Every row comes from one small tree of marks. The marks that hang from a mark follow it in brackets, in the order of their numbers. Every link used is in the known rows. Which tree was each row made from?
(in the rows, 128 means zero)
Known rows:
K_87{K_193 K_501 K_701}: [121 151 115  71 122 102  91 117 151  99 103 150 107 122 118 103  98 148
  97 161 161  88 143 137 142 140 138 109  71 115 161 124 130]
K_339{K_193}: [120 136 128 114 104 135 114 134 110 122 111 155 127 122 132 112 125 141
 144 139 138  99 122 132  82 134  97 125 168 132 161 117 142]
K_87{K_501 K_701}: [118 168 116 103 106 118  98 125 152 121 121 152 144 127 105  99  98 148
 106 160 155  90 127 139 133 140 129 116 108 127 168 148 128]
K_501{K_87{K_701{K_287 K_339 K_804}}}: [ 81 163 112 123 134 119 117 121 157 177 105 138 174 149 128 105  22 178
  85 160 129 108 124 160 148 135 122 111  49 162 176 143  89]
K_547{K_701 K_966}: [131 127 137 117  75 112 158 100 103 114 139 145 126 140 154  70 131 140
 124 156 149  93 156 109 126 122  86 107 135 149 102 127 152]
K_87{K_193 K_701}: [122 134 118  75 127 106  94 108 126 119  98 154 113 125 139 123 111 167
 100 161 154  90 157 138 130 138 128 122  59 112 141 124 132]
K_287{K_966{K_403 K_804{K_701}}}: [ 95 160 129  77 144  91 132 116 104 146 140 165 184 131 172  85 107 154
 111 134 156 108 152 145 129 133  79 111 100 138 136  95 139]
K_193{K_87{K_501} K_767}: [109 158 113 109 179 140 100 148 198  90 133 113 107 116  91  95 151 133
 152 155 150  75 127 150 117 150 109  97 146 107 133 114 142]
K_193{K_767{K_403}}: [114 186 110 101 126 133  84 106 159 127 142 130 126 118 121 103 161 158
 105 139 150  90 122 140 106 130 120 108 136 106 121 146 142]
K_966{K_287 K_804{K_701{K_87}}}: [107 170 127  71 151  89 147 117  83 134 119 144 196 137 146 105  65 196
  88 141 142 101 150  99 147 139  73 103  62 141 159 115 145]
K_804{K_701{K_287{K_966}}}: [109 142 121 117 135 122 105 133  68 137 145 151 153 140 170 102  54 144
 101 134 129 119 144 134 137 132  85 119 113 151 135 113 135]
K_501{K_87}: [117 133 127 106 126 131 103 128 141 133 140 134 126 131 128  97  90 131
 118 151 147  91 116 135 114 133 100 121 144 143 149 138 129]
K_804{K_701{K_287 K_339{K_193{K_87}}}}: [106 139 135 123 169 144 134 154 152 123  91 135 142 135 153 102  55 154
 164 121 101  96 135 136 139 141  77 104  85 143 162 107 133]
K_501{K_87{K_701}}: [124 142 120 104 121 123  78 120 152 140 131 143 144 140 116  95  83 152
 105 164 154  84 127 150 126 144 116 128 100 129 164 162 134]
K_767{K_403}: [113 185 119 104  97 125  98 108 124 144 137 143 131 121 139 114 116 151
 108 133 153 100 120 125 120 126 113 114 133 119 139 131 132]
K_966{K_287 K_804}: [ 92 170 105  85 148  94 142 119 127 132 138 149 183 136 133 112 121 170
  86 131 161 109 127 123 119 134 111 112 105 134 163 126 126]
K_193{K_87}: [113 146 128 115 156 138 116 142 143 124 123 131 117 123 126 124 122 141
 155 150 146  85 139 135 113 142  93 115 131 119 131  97 132]
K_193{K_339}: [112 134 106 111 136 117 134 125 138 114 133 121 125 117 141 127 154 136
 137 155 154 100 125 127  80 139  99 133 123 144 126 130 142]
K_501{K_87{K_193 K_701}}: [127 125 118  73 134 102  75 112 151 123 110 141 111 134 131  97  83 152
  98 165 159  81 145 146 132 144 124 120  68 115 159 136 134]
K_966{K_287 K_403}: [ 86 140 101  71 127 100 118 110 129 117 118 147 170 134 141 112 145 189
  95 125 169  91 124 123 107 127  80 114 140 133 187 156 129]
K_501{K_87{K_701{K_339{K_193}}}}: [111 134 133 114 117 128 100 121 164 145  95 153 154 141 119  82  64 136
 134 155 140  86 107 162 128 147 105 118  99 136 191 196 135]
K_701{K_287{K_966} K_804}: [ 78 154 110 130 125 113 118 132  58 169 134 152 156 135 155 126  64 152
  94 145 145 132 142 149 106 129 104 114 140 155 146  79 107]
K_966{K_403}: [101 139 117  85 112 122 120 113 129 128 118 147 146 123 143 115 141 171
 127 139 153  90 132 130  99 124  87 117 140 136 154 124 119]
K_339{K_87{K_701{K_287}}}: [115 148  97 119 102 158  86 120 118 160 106 154 159 144 116 131  59 184
  88 147 133  95 133 149 116 145 135 130 111 132 163 155 106]
K_501{K_87{K_193 K_701{K_339 K_804}}}: [ 84 142 134  86 144 102 116 106 162 153  76 138 132 130 135 102  53 162
  85 171 148  99 139 158 159 135 130 109  17 140 157 128 108]
K_767{K_339{K_87} K_403}: [103 156 107 110  61 151 116 113  93 143  95 143 142 120 141 122  70 144
  93 141 148 100 108 122 124 128 139 134 164 116 140 175 135]
K_547{K_966{K_287}}: [ 97 126 121 101 107  96 136 105 110 111 133 140 154 139 133 103 133 150
  95 135 165  94 138 115 127 128  86 108 141 154 152 172 155]
K_804{K_701{K_87 K_287{K_966{K_403}}}}: [104 138 116  86 122 103 106 118  37 150 120 151 176 140 172 101  37 185
 114 141 138  98 162 125 130 136  37 102 117 149 168 109 133]
K_339{K_193{K_767{K_403}} K_701}: [114 177 114 107  98 135  91 107 142 124 145 151 123 132 113  95 148 155
 112 134 142  94 119 168  54 123 117 118 154  97 149 140 150]
K_804{K_701{K_287{K_966} K_339{K_193}}}: [ 97 130 133 126 129 130 121 135  76 145 108 160 166 140 171  90  32 130
 129 124 116 122 126 146 138 132  75 108 117 161 166 151 138]
K_287{K_966}: [101 136 128 117 120 122 106 123  67 147 141 156 140 128 145 111 100 117
 118 152 160 111 133 144 114 135  93 120 162 135 134 139 138]
K_966{K_287 K_804{K_701{K_87{K_501}}}}: [104 188 125  68 145  84 145 123 108 113 123 138 191 133 126  85  51 179
  88 141 148  99 136  98 158 141  82  90  78 145 179 113 142]
K_287{K_966{K_403}}: [ 90 132 115  93 116 109 107 112  89 144 133 158 155 127 153 105 125 139
 122 142 171 100 136 147 106 131  74 115 165 132 155 135 131]
K_339{K_87 K_193 K_701{K_287 K_804}}: [ 87 141 113 138  81 157 134 130  87 166 102 163 145 142 119 141  47 174
  93 136 118 121 124 167  43 123 122 131 163 149 175  74  97]
K_804{K_701}: [122 143 143 100 132 135 124 128 117 117 121 143 136 121 152 108  98 156
 112 141 122 100 138 119 137 127  93 126  94 147 122 116 139]
K_87{K_193}: [114 126 123  78 127 116 117 116 113 110 109 140  98 116 148 121 117 150
 113 148 147  97 146 123 118 127 112 114 100 126 131  99 125]
K_804{K_701{K_87}}: [128 144 149  95 117 129 128 123  73 131 106 137 144 122 144 111  60 175
 124 157 123  92 153 102 142 134  65 114  90 147 131 115 143]
K_87{K_501 K_701{K_287{K_966} K_339}}: [ 87 166 104 123 122 116 102 124 116 153 122 157 175 149 126  88  23 129
  98 152 150 112 118 161 165 142 120  93  91 147 186 189 109]
K_547{K_701{K_87 K_287}}: [134 147 110 112  88 120 141 114  57 141 126 140 142 148 150  96  58 192
 120 158 127  98 155  98 118 132  71 101 115 142 141  97 116]
K_87{K_501 K_701{K_287 K_339}}: [ 96 171 103 114 114 125 118 125 162 137 112 144 167 141 116 100  39 158
 100 148 132 100 117 141 160 135 129  97  65 150 185 177  97]
K_804{K_701{K_339}}: [102 144 155 105 137 139 147 122 132 134 102 140 153 123 156 102  69 148
 116 141 113 104 129 123 170 121  89 112  59 157 124 155 124]

Which tree is each row?
[ 46 149 109 114 125 107 142 115  88 179 103 150 184 139 167 114  63 168
 103 137 148 125 134 158 127 121  80  97 114 165 169 112  87]
K_701{K_287{K_966{K_403}} K_339 K_804}
[ 83 136 118 109 104 122 164 118  57 138  98 131 146 128 125 126  82 185
  96 192 130 105 156 147  78 120 107 127 106 130 129 122 123]
K_193{K_767{K_339{K_701{K_87 K_804}}}}
[ 85 165 115 110 109  97 165 121 104 128 124 125 135 123 110 127  75 153
 115 183 154 108 131 141  70 131  90 116 105 154 155  85 121]
K_193{K_339{K_701{K_87{K_501} K_804}}}
[108 149 136  73 116  89 162 104 143 123 134 149 174 127 162  82 134 167
 117 131 148  90 167 124 136 124  81 100  79 160 125  95 146]
K_547{K_966{K_403 K_804{K_701}}}
[125 132  96  79 137 103  73 118 147 125 120 137 118 147 135 100  54 168
  88 153 146  87 148 147 128 144 128 114  58 126 174 125 119]
K_501{K_87{K_193 K_701{K_287}}}
[120 175 122  93 133 110 142 128  79 151 130 139 180 136 154 108  34 196
 110 144 115 106 165 108 134 138  82  99  52 156 146  63 116]
K_966{K_804{K_701{K_87 K_287}}}
[ 92 148 136 125  89 127 146 127  95 147 111 167 135 131 129 128 101 154
 117 150 135 118 131 162  51 116 108 133 140 141 159  76 119]
K_339{K_193 K_701{K_804}}
[ 91 150 128  99 116  78 202  88 131 131 133 144 191 156 157  60 109 156
  92 138 162 107 142 111 163 123  88  81  71 158 130 177 140]
K_547{K_701{K_339} K_966{K_287 K_804}}
[ 74 179 120 117 110 118 159 127  99 160  87 126 167 129 123 116   4 178
 109 158 124 113 124 119 151 127  92  78  89 176 181 102  80]
K_701{K_87{K_501} K_287 K_339 K_804}
[124 123  74  84 156  85  82 119 171 109 128 115 112 140 143 108  87 158
 103 160 158  89 142 145 100 154 120 125  46 130 168 125 136]
K_501{K_87{K_193{K_339} K_701{K_287}}}
[107 142 134 116 125 141 137 136 121 131  95 146 157 135 161  98  49 161
 132 119  97 111 125 127 134 126  88 110  90 163 166 137 123]
K_804{K_701{K_287 K_339{K_193}}}
[120 176 120 104  86 126  96 101  96 139 128 145 131 132 107 101 112 174
 124 152 142  83 129 153  58 131  89 106 148  98 163 142 153]
K_339{K_193{K_767{K_403}} K_701{K_87}}
[102 141 107 124  91 167 122 121  97 159 132 153 141 147 118 135  43 168
  80 140 123 107 125 156  76 120 122 128 137 144 153 132  91]
K_339{K_87 K_701{K_287}}
[ 86 138 105 110 112 108 146 103  86 155 126 155 176 157 180  69  73 159
 115 136 147 111 137 138 138 122  67  94 117 147 153 149 110]
K_547{K_701{K_287{K_966{K_403}} K_339}}
[110 143 128 121  68 162 119 129 123 126 113 164 125 132  92 104  61 125
 112 143 138  95  99 163  68 129 124 123 195 132 181 144 124]
K_339{K_87{K_501} K_193 K_701}
[ 97 172 128 115 155 130 116 135 193 127  95 136 145 130 101  98  72 134
 143 163 150  79 124 153 170 150 116  94  67 121 166 162 120]
K_193{K_87{K_501 K_701{K_339}}}
[ 96 154 150 108 120 167 141 124 156 129  85 139 148 118 121  91  30 132
 101 139 117  98 102 129 178 129 111 104 102 161 141 177 119]
K_804{K_701{K_339{K_87{K_501}}}}
[ 81 169 117 113 134 102 149 118  47 193 126 149 201 148 149 107   7 152
 118 155 142 121 145 137 146 140  78  79  87 156 163 130  96]
K_701{K_87 K_287{K_966{K_804}} K_339}
[105 134 110 123 165 121 144 136 156 114 148 120 110 131 125 137 134 127
 152 163 156  90 137 159  61 139  92 130 104 119 127 105 141]
K_193{K_87 K_339{K_701}}
[ 87 162 151 105 156 110 156 120 103 162 129 157 187 133 168  85  55 124
 108 143 136 123 139 146 171 131  94 103  59 153 119 139 128]
K_287{K_966{K_804{K_701{K_339}}}}
[ 89 163  96  85 122  85 128 115  49 177 138 156 200 145 152 106  58 182
 118 145 163 105 158 139 105 142  64  88 128 141 181  88 108]
K_701{K_87 K_287{K_966{K_403 K_804}}}
[ 69 147 142 128 112 164 154 116 122 178  70 143 155 121 126 135  58 159
 100 152 129 114 115 144 140 125 119 116 112 159 132 141  91]
K_701{K_339{K_87} K_804}
[ 94 165 100 114 140 102 125 131  72 167 164 157 176 143 151 112  72 139
 106 138 152 125 140 148 107 138 111 104 125 144 150  89 110]
K_701{K_287{K_966{K_804}}}
[116 151 121  84  85  80 180  90 132 126 146 154 168 141 162  62 159 166
 122 145 166  90 166 121 116 123  82  94 112 146 118  93 138]
K_547{K_701 K_966{K_403 K_804}}
[ 96 147 100  95 118 128  97 114 112 154  72 152 131 132 131 146  54 201
  66 155 138 108 155 152 119 140 150 121  64 131 153  87  95]
K_339{K_87{K_193 K_701{K_287 K_804}}}
[ 96 150 115  80 119 111 137 116 103 121  85 123 124 129 130 109   4 166
 114 153 130  96 139 109 164 131  93  69  72 153 181 124  95]
K_701{K_87{K_193 K_501} K_287 K_339}
[119 118 112  73 166 123  85 117 177  99 129 112  85 122 123  85 130 145
 107 156 150  79 137 148 110 137 112 107 110 116 129 131 141]
K_501{K_87{K_193{K_767}}}
[107 163  94  99 106 127 110 114 127 114 121 125 133 119 143 102 141 154
 107 148 147  94 123 130 114 126 133 123 141 102 122 169 150]
K_193{K_767{K_339 K_403}}
[ 88 157 113  86 130  91 127 113  99 158 147 167 182 132 155 100 129 145
 116 141 176 108 142 154 104 135  90 107 137 130 152 106 121]
K_287{K_966{K_403 K_804}}
[122 150 118 113  80 152  83 129 149 126  88 165 143 127  87  99  79 143
 119 150 149  84 105 154 106 153 135 125 168 122 193 169 139]
K_339{K_87{K_501 K_701} K_193}
[ 76 154 123 141 155 135 147 152 137 152  80 135 146 130 140 129  68 160
 159 135 120 109 132 151 108 138  95 101 109 146 172  69 103]
K_701{K_287 K_339{K_193{K_87}} K_804}
[106 113  96  79 167 108 128 107 163  88 140 113  82 122 129 119 176 145
 111 166 153  93 148 163  50 129 117 124  76 112 109 122 146]
K_87{K_193{K_339{K_701} K_767}}
[ 95 186  97 117 111 110 111 133 140 139 116 147 159 135 115 119  64 181
  83 155 142 112 131 146 126 136 142 111  90 148 177  87  99]
K_87{K_501 K_701{K_287 K_804}}
[ 90 167 146  65 133 106 175 104 117 158  89 144 201 128 158  95  59 196
 127 146 126  91 150 115 161 129  59  86  31 154 152 117 113]
K_966{K_403 K_804{K_701{K_87 K_339}}}
[ 89 167 102 118 121 104 137 124  65 169 179 169 176 157 144 112  51 139
  88 143 150 128 142 172  84 125 116 113 107 140 150  93  99]
K_339{K_701{K_287{K_966{K_804}}}}
[101 166 122 120  83 142 102 130 143 144  72 166 149 121  91 113  76 157
 105 156 147  99 111 162 100 148 142 126 157 132 185 124 127]
K_339{K_87{K_501 K_701{K_804}} K_193}
[ 86 167 140  73 148 113 169 111 160 146 107 150 191 126 165  90  98 176
 117 129 128 100 141 132 157 121  89  98  35 155 139 123 112]
K_966{K_403 K_804{K_701{K_339}}}
[100 157 102 120  81 161 123 128 120 140 138 149 137 144  98 118  26 150
  80 140 129 105 107 154  89 123 133 114 152 147 173 131  91]
K_339{K_87{K_501} K_701{K_287}}
[ 63 163 100 100 144  99 148 114 109 177 134 156 207 147 162  97  67 157
 110 128 153 117 134 159 131 129  90  87  96 153 171 127  90]
K_701{K_287{K_966{K_403 K_804}} K_339}
[110 146  94  67 117 111 105 106 127  91 103 121  99 111 157 104 142 156
  97 149 152  92 141 127 121 125 142 115 107  89 116 149 151]
K_87{K_193{K_767{K_339 K_403}}}
[ 83 149 115 129 166 112 157 138 154 130 131 119 116 125 128 147 132 144
 137 170 154 106 143 165  57 136  99 133  87 130 120  58 127]
K_193{K_87 K_339{K_701{K_804}}}
[121 126 126  93  71  98 156  89 120 111 132 147 139 140 160  67 155 163
 127 148 161  81 160 113 117 119  69 101 140 148 120 122 147]
K_547{K_701 K_966{K_403}}
[103 144 131 110 128 129 104 113 171 156 109 141 160 141 118  89  58 143
 109 164 143  87 116 154 156 140 113 114  65 141 165 205 119]
K_501{K_87{K_701{K_339}}}
[ 89 165 111  56 160  82 144 112 145 118 128 152 202 135 158  96 128 201
  83 115 154  99 138 121 131 127  83 109  71 138 167 116 137]
K_966{K_287 K_403 K_804{K_701}}
[120 167 101  74 124 139  49  87 167 130  95 141 110 120 110 112 132 182
  75 150 160  76 138 160 128 147 155 113  84  78 127 169 144]
K_339{K_87{K_193{K_767{K_403}} K_701}}
[ 82 172 110 120 107 100 121 132  37 160 122 141 160 133 128 113  12 152
 104 165 151 121 137 133 125 138  84  90 153 159 179  77 106]
K_701{K_87{K_501} K_287{K_966} K_804}
[ 80 135 110 101 106 140 138 113  90 154  98 150 114 136 134 151  34 183
  61 147 128 119 146 157  84 115 136 121  90 143 145  61  80]
K_339{K_87{K_193} K_701{K_287 K_804}}
[ 89 147 138 121 119 121 116 123 157 162  78 152 163 136 122  93  61 151
 121 161 140 101 113 169 123 141 115 119  88 149 186 151 124]
K_501{K_87{K_701{K_339{K_193} K_804}}}
[113 155 157 100 104 131 144 129 110 116  73 140 152 120 128  77  24 147
 148 149 115  92 119 114 159 136  64  91 106 157 180 150 143]
K_804{K_701{K_87{K_501} K_339{K_193}}}
[121 193  97  63 129 100  56  97 195  94 120 132 102 117 106  84 142 163
  86 152 168  78 134 153 143 142 154  94  74  82 149 146 149]
K_87{K_193{K_767{K_403}} K_501 K_701}
[ 96 183 123 116 151 114 109 143 175 129 103 141 138 123 100 119  97 156
 126 169 159  91 139 156 135 151 129 111  87 118 157  77 125]
K_193{K_87{K_501 K_701{K_804}}}
[ 96 113 116 119  64 161 151 121  72 140 102 153 138 137 131 131  49 139
  88 161 133 104 123 145  89 116 135 148 150 131 136 169 117]
K_767{K_339{K_87 K_701}}
[117 159 116 109  96 150  91 121 153 138 102 154 145 127  89 110  72 151
  95 159 153  85 115 148 133 147 142 121 134 125 165 171 120]
K_339{K_87{K_501 K_701}}
